Each row was made from one path, in order. Every step used is in the known rows, and no mark comes twice. Write each row's path.
Known rows:
y q u: [-0.32 -0.48  1.32 -0.84  0.83  1.22 -0.76 -0.86 -0.57 -0.31  1.47  0.14
  0.83  0.00  0.08  1.35 -3.31 -0.16  0.38 -0.17 -0.09 -0.94]
q w b: [-0.01  1.17 -0.32 -1.34  0.70  0.70  0.49  1.01  0.30  1.11  0.07 -0.30
 -1.34  0.19  2.70 -2.67  1.46 -0.70 -0.08 -0.86 -0.86  1.94]
w b l: [ 0.01  0.40  0.90 -0.32 -0.86 -0.01 -0.16  0.55  0.73 -1.01  0.78  0.98
 -0.95  0.06  0.72 -0.94  0.50 -0.63  0.23 -0.05 -0.59  1.49]
d b: [-0.27  1.37 -0.42 -0.06 -0.53  1.37  0.07 -0.87  0.74  0.22  0.62  0.61
  0.46  1.33  1.42  0.70 -4.65  0.02  0.06 -0.89 -0.31  0.42]
j b l q: [-0.33 -1.68  0.47  1.64 -0.70 -0.13 -0.69  1.21 -0.16 -1.07  0.82  0.65
 -0.04 -0.37 -1.56 -1.14  1.34 -0.65 -0.52 -0.38  1.62  0.05]
d b y: [ 0.10  0.06 -0.04  0.47 -0.28  0.20 -0.14 -1.18  0.64 -0.03  0.10  1.24
  0.70  0.42 -0.36  2.63 -3.88  0.79  0.11  0.48 -0.29  0.15]
w b j q u p: [ 0.77  0.27 -0.92 -1.06 -0.06  0.00 -0.77  1.25  0.08 -0.10 -0.34  0.74
 -0.46  0.21 -1.64 -0.42 -0.06  0.17  0.69 -0.10 -1.07 -1.56]
w b y: [ 0.34 -0.55  0.05 -0.65  0.90 -0.25  0.22  0.61  0.59  0.11  0.38  1.96
 -0.94 -0.18 -0.87 -0.38 -0.04  0.38  0.44  0.91 -0.62  0.94]
q w: [-0.30  0.66 -0.46 -0.26  0.38  1.54 -0.04  0.10 -0.10  0.98  0.44 -0.89
 -0.69  1.06  3.13 -2.29 -0.95 -0.21 -0.28 -1.02  0.07  0.68]
b y q: [-0.05 -1.40  0.71  0.48  1.05  0.27  0.10 -1.19 -0.60 -0.30  0.94  0.47
 -0.38 -0.17 -0.39  1.86 -0.34  0.90  0.16  1.70  0.50 -0.35]
l b y q: [ 1.23 -1.37  0.82  0.74  1.31 -0.42  0.08 -0.35 -0.54 -0.08  0.19  0.58
  0.98  0.08 -1.53  2.57  2.48  0.35  0.28  1.98  0.89  0.28]
l q w b: [-0.17  0.73 -0.63 -1.27  1.12 -0.12  0.72  1.04  0.10  1.11 -0.02  0.02
 -1.18 -1.25 -0.24 -1.76  2.99 -0.54 -0.21 -0.98 -0.53  1.42]
j b: [-0.22 -1.10 -0.34  0.83  0.21  1.62 -0.35  1.28 -0.05  0.26  1.19  0.71
 -0.45  1.54  1.55 -3.51 -1.55 -0.56 -0.24 -0.48  1.18  0.48]
l b j: [ 0.88  0.22 -0.12  0.27  0.35  0.61  0.28  1.10 -0.04  0.10  0.08 -0.59
  1.26  1.95 -0.93 -0.22 -0.20  0.27  0.41  0.85  0.66 -1.46]
y q u p: [ 0.33 -0.05  1.03 -0.70  0.78  1.70 -1.44  0.36 -0.69 -0.23  1.71  0.57
 -0.31  0.28  0.42  2.36 -1.52  0.36  0.57 -0.51 -0.09 -0.60]
q w b l: [-0.09  0.80  0.81 -0.25 -0.96 -0.61  0.01  0.53  0.41 -0.35 -0.05 -0.37
 -1.35 -0.38  2.34 -1.35  2.88 -0.64 -0.33 -0.49 -0.48  1.92]
w b y q u p: [ 0.95 -0.66  1.51 -1.02  1.14 -0.59 -1.18  0.71 -0.17 -0.48  0.56  1.82
 -0.76 -1.28 -1.78  3.86  1.72  0.89  0.88  1.21 -0.94  0.27]
q u p: [ 0.48  0.49  0.08 -0.71  0.41  2.11 -1.96  1.44 -0.08 -0.10  1.65  1.17
  0.01  1.15  0.53  0.29 -3.78  0.27  0.51 -1.52 -0.48 -0.40]
j q u: [-0.10 -0.70 -1.02 -0.55  0.00  1.19 -1.04 -0.85 -0.09  0.12  0.57  0.99
  0.78  0.55 -0.35 -2.28 -4.80 -0.76  0.00 -1.48 -0.31 -0.73]
j b d: [ 0.02  0.22  0.13  1.05  0.43 -0.12  0.40  0.74  0.36  0.25 -0.29  0.01
 -0.14  0.42  0.85 -4.07 -0.77 -1.38 -0.45 -1.09  1.43  1.53]
d b l: [-0.18  0.81  0.74  0.72 -2.11  0.41 -0.41 -1.25  0.97 -1.26  0.33  0.34
  0.69  0.73  1.13  2.16 -3.33  0.01  0.13 -0.48 -0.33  0.49]

Which path is each row?
[ 0.15 -0.01  0.05 -0.58  0.74 -0.88  0.42  0.42  0.19  0.86 -0.48  0.48
 -1.14 -0.59  0.94 -0.60  2.29  0.05 -0.20  0.38 -0.62  1.54] => q w b y
[-0.36 -0.99  0.82  0.58  0.98 -0.28  0.23 -1.30 -0.83  0.41  0.06 -0.84
 -0.60 -0.62  1.24  1.70  2.12  0.87 -0.30  1.40  0.35  0.35] => b y q w
[-0.32  0.47  1.10  0.04 -1.42 -1.05 -1.07 -0.93  0.52 -1.74  0.36  0.86
  2.13 -1.21 -2.90  4.29 -4.12 -0.25 -0.12 -1.27 -0.21 -0.97] => d b l q u
[-0.57  1.17  0.33  0.76 -1.52 -1.05  0.09 -0.97  0.35 -0.67 -0.57 -0.81
  0.63 -1.06  0.07  2.65  0.58 -0.21 -0.57 -1.07 -0.07  0.61] => d b l q w
[-0.37  0.31 -0.67 -0.17 -1.33 -0.15 -0.21 -1.69  0.46 -0.31 -0.94 -0.11
  2.28  0.52 -1.39  1.51 -5.67  0.28  0.22 -0.33 -0.58 -2.70] => d b j q u
[-0.62  0.82  0.90 -0.90  0.55 -0.52  1.50 -0.07 -0.41  0.50 -0.65 -2.18
 -1.05 -0.60  1.36  0.51  4.25  0.61  0.19  1.89 -0.25 -0.33] => y q w b j
[ 0.81  0.33  1.07 -0.98 -0.41 -0.82 -1.57  1.92  0.19 -1.35  0.78  1.93
 -0.34 -1.56 -3.09  2.23  1.48 -0.15  0.46 -1.15 -0.78  0.31] => w b l q u p
[ 0.04  0.31 -1.82 -0.85  0.22  0.20  0.67 -0.14  0.13  1.33 -0.84 -0.11
 -1.61 -0.11  2.21 -4.32  2.50 -1.09 -0.52 -1.03 -0.84  1.87] => j q w b
[-0.44  0.13  0.49  0.73 -0.52 -0.51 -0.23 -0.20 -0.32 -0.39  0.38 -0.88
 -0.30 -0.94  0.08 -0.01  1.84 -0.19 -0.71 -0.74  0.50  0.29] => b l q w
[ 0.11 -2.36 -0.05  1.53  0.30  0.31 -0.57  1.04 -0.01  0.09  0.68  1.22
 -0.22  0.82 -0.29 -1.58 -0.80  0.27 -0.28  0.77  1.24  0.16] => j b y
[-0.71 -0.04 -1.64  0.44 -0.42  0.29  0.72 -0.83 -0.36  0.78 -1.08 -2.04
 -0.16  0.83  1.45 -2.86  0.43  0.27 -0.50  0.26  0.19 -1.32] => b j q w
[-0.53  0.97 -0.32 -1.11  0.65 -1.01  1.44  1.17 -0.08  0.59 -0.76 -1.26
 -0.66 -1.13 -1.33 -0.67  3.51  0.33  0.20  0.56 -0.21 -0.76] => l q w b j
[-0.40  0.44 -1.55  0.51 -1.27  0.22  1.01 -1.58  0.38 -0.11 -1.01 -0.45
  0.90  0.96 -0.20  0.13 -3.34  0.58  0.11  0.41 -0.15 -1.76] => d b j q
[-0.59  0.85 -1.62  0.53 -1.37 -0.14  1.16 -1.68  0.16  0.52 -1.75 -1.84
  0.65  0.67  1.45 -0.09 -0.83  0.31 -0.28 -0.10 -0.21 -1.17] => d b j q w
[-0.30  0.02  0.82  0.53 -0.08 -0.73  0.61 -2.15 -0.22  0.43 -0.80 -0.76
  0.26 -0.76  1.37  4.41  0.89  0.90 -0.18  1.19 -0.10  0.70] => d b y q w
[-0.27 -1.85  1.22  1.05 -1.04 -0.76 -1.62  1.10 -0.45 -1.57  1.03  0.77
  1.36 -0.86 -2.85  0.08 -1.10 -0.80 -0.25 -1.04  1.28 -0.97] => j b l q u
[-0.24 -0.60  1.11  0.10 -0.58 -0.29 -1.55 -0.02 -0.09 -1.63  1.10  0.74
  1.49 -0.98 -2.81  1.64 -2.92 -0.40 -0.01 -0.99  0.17 -1.12] => b l q u
[ 0.08  0.01 -1.50 -0.62 -0.22 -0.13  1.06  0.21  0.33  0.21 -0.55  0.12
 -0.82  0.48 -0.67 -2.96  0.37 -0.07  0.29  0.70 -0.44 -0.84] => w b j q
[-0.19 -0.25  0.93  0.60  0.14 -0.35  0.40 -2.13  0.04 -0.56  0.07  0.54
  0.55 -0.35 -0.41  4.62 -1.48  1.01  0.21  1.64 -0.01  0.00] => d b y q
[ 1.45 -0.47 -1.11  0.14  0.01  0.40 -1.26  1.29 -0.42  0.01 -0.67  0.20
  1.40  1.29 -2.31  0.56  0.23  0.23  0.62 -0.33  0.04 -2.23] => l b j q u p
[-0.50  1.30 -0.20  0.07 -0.94  0.65  0.78 -0.64  0.60 -0.37 -0.02 -0.70
  1.08  1.44  0.20  1.82 -4.23  0.84  0.49  0.74 -0.12 -1.65] => d b j
[ 1.02 -1.12  0.86  0.78  1.23 -0.69  0.21 -0.61 -1.00  0.74 -0.85 -0.70
  0.56 -0.30  0.18  2.28  4.90  0.10 -0.18  1.60  0.79  0.70] => l b y q w
[ 0.01  0.67  0.03 -0.99  0.29  0.36  1.02  1.19  0.49 -0.08  0.32 -0.11
 -0.66  0.66 -0.22 -1.35 -0.55  0.38  0.79  1.06 -0.46 -0.68] => w b j
[ 0.33 -0.83 -1.28 -0.16  0.54 -1.05  0.61 -0.55  0.24  0.99 -1.48  0.54
 -1.22 -0.94  0.53 -2.23  3.23 -0.24 -0.38  0.20 -0.77  1.64] => j q w b y
[ 0.54 -0.12 -1.52  0.56  0.00 -0.34  0.58  0.20 -0.49  0.99 -1.99 -1.87
  0.91  1.15  0.43 -2.17  3.27 -0.37 -0.38  0.20  0.65 -0.87] => l b j q w
[-0.47 -0.56 -1.65  0.43 -0.31  0.85  0.54 -0.65 -0.08 -0.05 -0.21 -0.50
  0.06  1.28 -0.09 -2.62 -2.02  0.47 -0.04  0.58  0.40 -2.01] => b j q
[-0.36  0.85  0.56 -1.22  0.98  0.23  1.14 -0.10 -0.43  0.89  0.19 -0.93
 -1.55 -0.81  2.82 -0.54  3.79 -0.51  0.06  0.43 -0.39  1.86] => y q w b
[-0.35 -1.31  0.45  1.74 -1.08 -0.61 -0.52  1.10 -0.56 -0.37 -0.01 -0.84
 -0.26 -0.81  0.14 -1.55  3.63 -0.51 -0.91 -0.83  1.57  0.65] => j b l q w
[ 0.00  2.21 -0.17 -1.07  1.45 -2.07  1.54  0.56  0.52  1.03 -1.44 -0.58
 -0.90 -2.44 -0.87 -2.40  3.80 -1.30 -0.55 -1.65 -0.04  2.50] => l q w b d
